Each row comes from the steps of one walk. Every step used is in the known rows, and no mark comes twice. Write the walk behind each row, first mark first.
In the rows, 128 means zero.
Known rows
t-k: [126 117 107 133 185 137 130 157 177 102 149 145 113 109 108 105  91 172
 124 164 120  83 115  80 151 181 127 134 124  66 148 130  92 101 132 111]
t-u-g-k-j: [172 108  86 127 160 148 128 115 196  89 123 125 117 118 133  94  96 170
 131 152 128  98 111 126 163 165  99 175 113  71 169 139 114 122 158  62]
g-k: [141 121 100 157 183 124 116 149 176 110 139 143 105  97 110  82 133 168
 105 179 107  78 114 104 147 131 125 134 119  88 158 148  81  84 167 121]
j-k-g: [152  89 119 122 185 126 133 147 151  91 102 132 107 129 139 116 110 174
 108 190  67 124 129  97 140 140 116 152 124  95 129 120 110  92 118  72]
t-u-b: [165 133  96 109 177 152 122 112 181  88 151 125 147 132 144 116  85 153
 142 137 131 131 103 127 148 186 119 169 153  93 162 135  97 118 143  86]
b-u-t-k: [135 135 104 160 173 148 111 122 175 125 130 138 126 112 133 122  83 178
 129 150 107  95  89  93 120 152 109 167 116  47 156 118  66 118 161  96]
f-z-p: [182 101 121 158 176 137 112 136 139 113 152 154 133 138 128  69 113 118
  98 157 112 108  92 120 148 170 130 169 129  68 124 154  97  97 114  94]
q-b: [149 126 120 135 200 134 119 174 149 122 138 147 147 112 149  86 123 143
 115 144 102 117 107 104 138 154 141 163 149 117 126 167  84  99 128  77]
u-t-k: [106 140 121 157 169 133 123 134 150  94 134 149 113  85 131  97  95 188
 104 164 110  98 108  67 135 159 137 143 136  60 144 121  71 119 163  94]
p-z: [136 103 110 127 172 142 123 134 169 129 142 136 114 132 125 124  97 176
 120 156  99  99 101  85 130 143 111 144 113  53 157 134  89 112 145 100]
v-z-p-t-f: [172 126 106 164 171 163 158 139 130 121 145 141 140 153 130  59 110 166
 101 159 114 111 101 124 116 189  93 161 125  76 149 118  88  88 113  78]
j-k-t-f-z-p: [158  89 119 120 185 141 125 144 156  94 120 142 108 150 163  86 128 162
 115 179  60 136 138  89 119 164 127 166 130 100 143 118 113  98 108  62]
u-t-f-z: [124 136 131 157 153 154 132 131 141 101 126 144 113 120 158  72  96 176
 103 175  98 124 112  96 128 157 125 174 152  68 145 142  71 100 140  83]
b-u-g-k-t-f-z: [171 104 103 163 166 158 111 129 179 122 118 141 108 142 141  88  95 173
 124 149 108  89 101 122 123 142 103 193 102  43 161 134 103 109 154  69]
a-z-p-t-u: [169 121 106 137 198 158 132 117 159 117 156 144 116 148 144  91  87 139
 131 130 113 105 105  99 175 192  96 145 122  73 131 133  79 126 130  61]
k-t-p: [159  96 106 148 189 143 126 173 167  87 157 142 126 122 166  83 117 173
 118 149  77 130 161  88  87 178 124 164 112  75 149 154 119 118 105  77]
k-t-f-z-p: [176  94 119 155 180 163 130 167 158 100 152 154 110 157 176  48 113 161
 117 161  76 125 143 106 108 181 113 177 124  74 158 150 129 116  99  67]
a-z-v: [150 114 103 140 176 159 118 116 161 154 164 121 110 144 131 103  95 144
 142 162  86 113 115  82 169 170 113 127 133  79 116 149  92 117 135  99]
p-t: [155 135 112 151 177 145 136 155 142  89 149 134 110 110 148  85  99 205
  86 173 109  89 113 110 113 159  97 123 129  56 148 161  60 101 142  80]
f-t-k: [109  98 116 113 197 121 121 154 162  84 129 188 116  92 123  95  89 159
 116 166 109  88 132  91 140 165 138 135 121  80 144 143  89 117 144 122]
b-u-g: [177 107 105 151 166 142 117 127 175 132 121 133 119 136 148 124  93 182
 134 150 105 104  89 125 120 146 102 185 120  40 153 137  93 119 148  72]
u-g-k-t-p-z: [151  90 109 156 172 130 118 145 167  91 112 149  95 109 136  78 115 194
 100 151 109  84 127  92 129 138 136 169  99  51 154 129 120 125 170  57]
q-b-u-t-p-z-a: [144 127  98 150 202 152 100 147 158 135 120 140 163 121 140 106  89 141
 117 120 110 109  85  89 116 145 140 193 124  99 137 132  73 123 159  69]
v-z: [153 132 111 157 152 158 148 132 136 127 169 135 139 140 115  81 119 163
 114 155 105 129 110 107 115 164  97 148 133  80 140 142  90  67 101 110]
a-z: [143 124 120 135 183 155 129 123 161 128 171 138 106 143 137 104 100 145
 141 139  99 121 119  80 168 165 104 135 135  78 124 158  81 100 113  94]
q-b-u-g: [164 120 114 142 194 143 111 157 158 132 118 145 147 124 153  99 105 150
 124 127 110 107  90 117 133 147 131 191 133  92 133 152  88 112 144  56]
f-z-p-t-u: [185 113 112 153 173 151 117 129 140  96 151 148 135 137 129  63  93 128
  91 151 125  98  91 127 147 182 113 164 120  61 129 151  86 100 123  77]
t-u: [168 120  88 111 164 153 135 126 190 106 149 129 137 129 139 120  85 155
 147 155 109 128 113 124 145 186  92 163 137  83 160 149  98 105 127  87]
u-b-q: [163 128 121 140 194 130 101 139 172 106 160 129 125 114 148 102 114 166
 116 136 136  96  97 103 128 144 124 161 150  94 130 123  97 119 153  95]

Write each row's walk
[141 107 106  97 192 131 110 125 176  80 134 173 135 104 148 103  84 144
 131 141 123 110 121 120 135 162 119 164 134 100 144 138  98 129 155 101] -> f-t-u-b-q
[174 109 102 156 206 127 133 159 153  99 127 153 122 116 139  80 101 173
  94 167 120  73  96 112 140 194 122 145 119  62 150 117  84 133 153  69] -> z-p-t-k
[180 101 102 138 165 155 125 143 172  88 151 146 114 133 173  82 101 179
 131 139  86 131 140 104 112 175 101 171 117  65 162 149 138 138 124  47] -> k-t-u-g
[141 130 103 152 188 157 131 156 162  71 149 125 105 104 126  70  93 208
  86 167 130  55 116  95 135 171  98 117  99  49 158 144  69 114 142  81] -> p-t-k-j
[161 116 114 152 195 160 106 159 161 122 117 151 139 134 151  66 106 141
 118 124 111  97 100 114 133 147 131 200 118  93 138 150  99 105 143  52] -> q-b-u-g-k-t-f-z
[143 138 115 150 195 145 106 151 152 131 125 144 155 110 154  98 107 147
 120 130 103 112  89 104 125 143 132 182 137 100 133 147  67 112 151  70] -> q-b-u-t
[143  92  91 132 165 144 111 126 171 155 133 121 118 133 119 123  92 176
 120 179  86  91  98  87 132 148 121 135 111  55 149 125 101 129 167 105] -> p-z-v
[158 128 109 140 202 147 109 161 164 137 133 142 155 124 148 102 109 139
 129 131 104 109  93 115 129 150 125 180 134 104 134 157  77 103 135  76] -> q-b-u
[142 124 109 155 191 154 140 170 149  70 134 140 102 108 124  77  67 206
  81 168 122  60 119  97 134 174  96 124 102  45 146 136  82 109 141  73] -> p-t-k-g
[166 119 116 148 202 151 130 126 150 121 156 147 110 145 146  87  98 145
 122 137 108 101 106  93 169 182 104 139 125  71 125 137  76 124 129  67] -> a-z-p-t
[178 105  99 159 209 132 129 156 159  92 130 144 121 117 140  71 108 175
  92 167 124  66  98 114 146 189 117 145 107  62 157 119  88 142 150  65] -> z-p-t-k-j
[168 127 110 137 204 158 125 111 155 109 156 142 122 149 146  89  87 139
 128 123 124 106 100 100 176 193 109 149 131  78 131 128  80 132 139  62] -> a-z-p-t-u-b
[156 103 113 157 163 119 122 140 160 101 111 146  92 103 131  83 121 191
 101 169 114  85 109 109 148 132 133 160 124  59 149 141 105 111 173  71] -> u-g-k
[112  81 110 103 198 122 123 150 165  86 115 176 135 102 134 112  87 155
 116 158 102 105 142  98 115 162 140 158 111  77 141 143  84 118 143 111] -> f-t-p-z
[138 131 114 154 204 150 109 160 155 121 115 148 149 111 142  92  89 147
 116 127 109  96  94  99 137 150 129 185 121  93 131 134  82 117 150  64] -> q-b-u-t-k-g
[144  91 112 116 187 129 124 148 162  83 125 132 118 126 155 111 130 174
 116 172  60 139 152  75 103 160 134 154 122 101 136 123 105  97 112  72] -> j-k-t-p
[164 133  95 138 165 154 137 131 163  74 128 132 111 110 140  83  79 203
  95 158 129  81 108 122 133 168  89 144 115  53 160 145  76 111 166  54] -> p-t-u-g-k
[162  86  98 165 173 132 112 141 166  96 114 148  97 117 130  77 108 191
  96 151 110  86 119  86 125 135 139 172 100  56 157 127 127 132 176  59] -> u-g-k-t-p-z-a
[149 113 100 168 187 133 110 158 173  98 152 151  99 103 131  62 141 174
 103 167  89  85 135  92 125 132 121 135 104  85 164 150 104 101 158 105] -> g-k-t
[130  94  98 119 186 138 133 151 181 107 129 128 140 123 124 128  88 165
 123 153 110 108 129  88 117 177 129 168 107  63 146 130  85 104 129  95] -> t-p-z
[136 125 101 143 197 150 100 146 160 142 113 133 164 114 143 106  93 145
 121 133 104 103  91  96 121 151 140 186 121  94 129 131  71 123 166  69] -> q-b-u-t-p-z-v
[159 116 110 149 209 158 127 125 161 110 158 139 107 141 135  76  97 147
 121 134 121  82 108  86 181 188 103 136 107  68 133 130  82 133 129  67] -> a-z-p-t-k-j
[177 126  88 175 156 164 136 124 134 138 174 132 141 156 103  78 104 155
 105 153 107 134  94  94 105 157 107 154 136  92 146 135 103  84 111 113] -> v-z-a
[172 112 119 161 181 146 115 140 136  95 150 155 126 131 117  58  95 134
  83 154 128  83  91 112 149 180 125 154 114  55 124 145  84  99 124  85] -> f-z-p-t-k
[160  97  87 145 175 147 110 127 167 140 148 134 117 149 112 119  83 170
 111 153 101 104  85  73 122 136 121 149 117  65 164 127 103 128 155 104] -> p-z-a
[163 129 106 154 170 173 140 153 145  93 143 133 109 147 144  58  76 190
  84 177 115  94 110 115 116 171  98 150 133  62 154 157  70  90 128  77] -> p-t-f-z-a
[161 147 100 130 178 160 130 128 157  70 149 125 131 119 148  92  77 192
 101 147 134  99 105 124 126 180 100 142 136  68 158 144  66 113 154  69] -> p-t-u-b
[150  99 118 121 181 128 119 143 155  93 133 138 106 128 158 107 137 178
 115 175  55 138 140  76 109 145 126 142 131  99 141 128 106  99 116  74] -> j-k-t
[162  98 114 165 167 124 118 146 158  92 120 153  88 107 144  69 125 196
 100 160 103  90 123 100 133 133 131 161 114  57 152 143 121 122 167  60] -> u-g-k-t
[143 127 102 156 174 145 115 125 173 122 123 128 140 114 146 127  88 174
 127 150 101 114 101 105 102 154 110 184 119  53 150 127  62 114 153  90] -> b-u-t-p
[176 106 116 166 184 150 112 137 141  89 152 145 125 131 120  49 103 136
  81 154 131  75  93 115 153 176 120 155 104  55 131 147  89 108 121  83] -> f-z-p-t-k-j
[163 119 110 153 200 145 102 161 162 124 119 150 139 118 152  81 115 151
 118 123 106  97  99 109 129 139 132 188 118  94 139 148  97 116 155  53] -> q-b-u-g-k-t
[119 129 117 154 170 128 128 139 148  90 124 137 134  87 151 104 103 181
 103 164 100 125 125  84 110 162 141 166 139  70 137 134  65 114 152  85] -> u-t-p
[135 109 108  97 190 131 114 123 165  74 131 173 139 108 147 103  85 146
 131 147 117 121 124 124 137 168 133 159 143  98 152 146  93 128 153 105] -> f-t-u-b
[138 134 110 152 202 152 103 149 164 122 126 137 151 107 144  87 106 149
 118 127 115  93  91  96 137 147 131 180 119  97 140 141  74 121 151  69] -> q-b-u-t-k-j
[175 108  97 136 172 159 123 147 178  93 166 143 121 133 168  85 105 168
 135 142  80 134 143 102 108 178  96 160 118  77 164 154 128 127 114  69] -> k-t-u
[109 123 115 147 170 134 124 129 152  98 119 137 131  95 143 113  93 184
 103 156 103 115 118  73 111 156 138 167 126  59 142 121  65 121 161  83] -> u-t-p-z
[146  97 118 114 181 141 132 149 164  94 121 135 102 142 167 100 129 183
 123 184  53 140 147  82 111 157 122 155 136 103 152 123 110  95 111  68] -> j-k-t-f
[159 104 108 107 184 140 111 126 176  86 137 130 116 129 158 112 119 167
 127 154  78 132 132  81 116 153 113 159 128 109 141 108 116 110 127  62] -> j-k-t-u-b-q
[139 134 110 146 200 145 108 155 157 125 120 141 162 109 152 102 103 143
 121 127 107 113  97 103 120 153 138 191 132 100 130 144  66 110 148  68] -> q-b-u-t-p
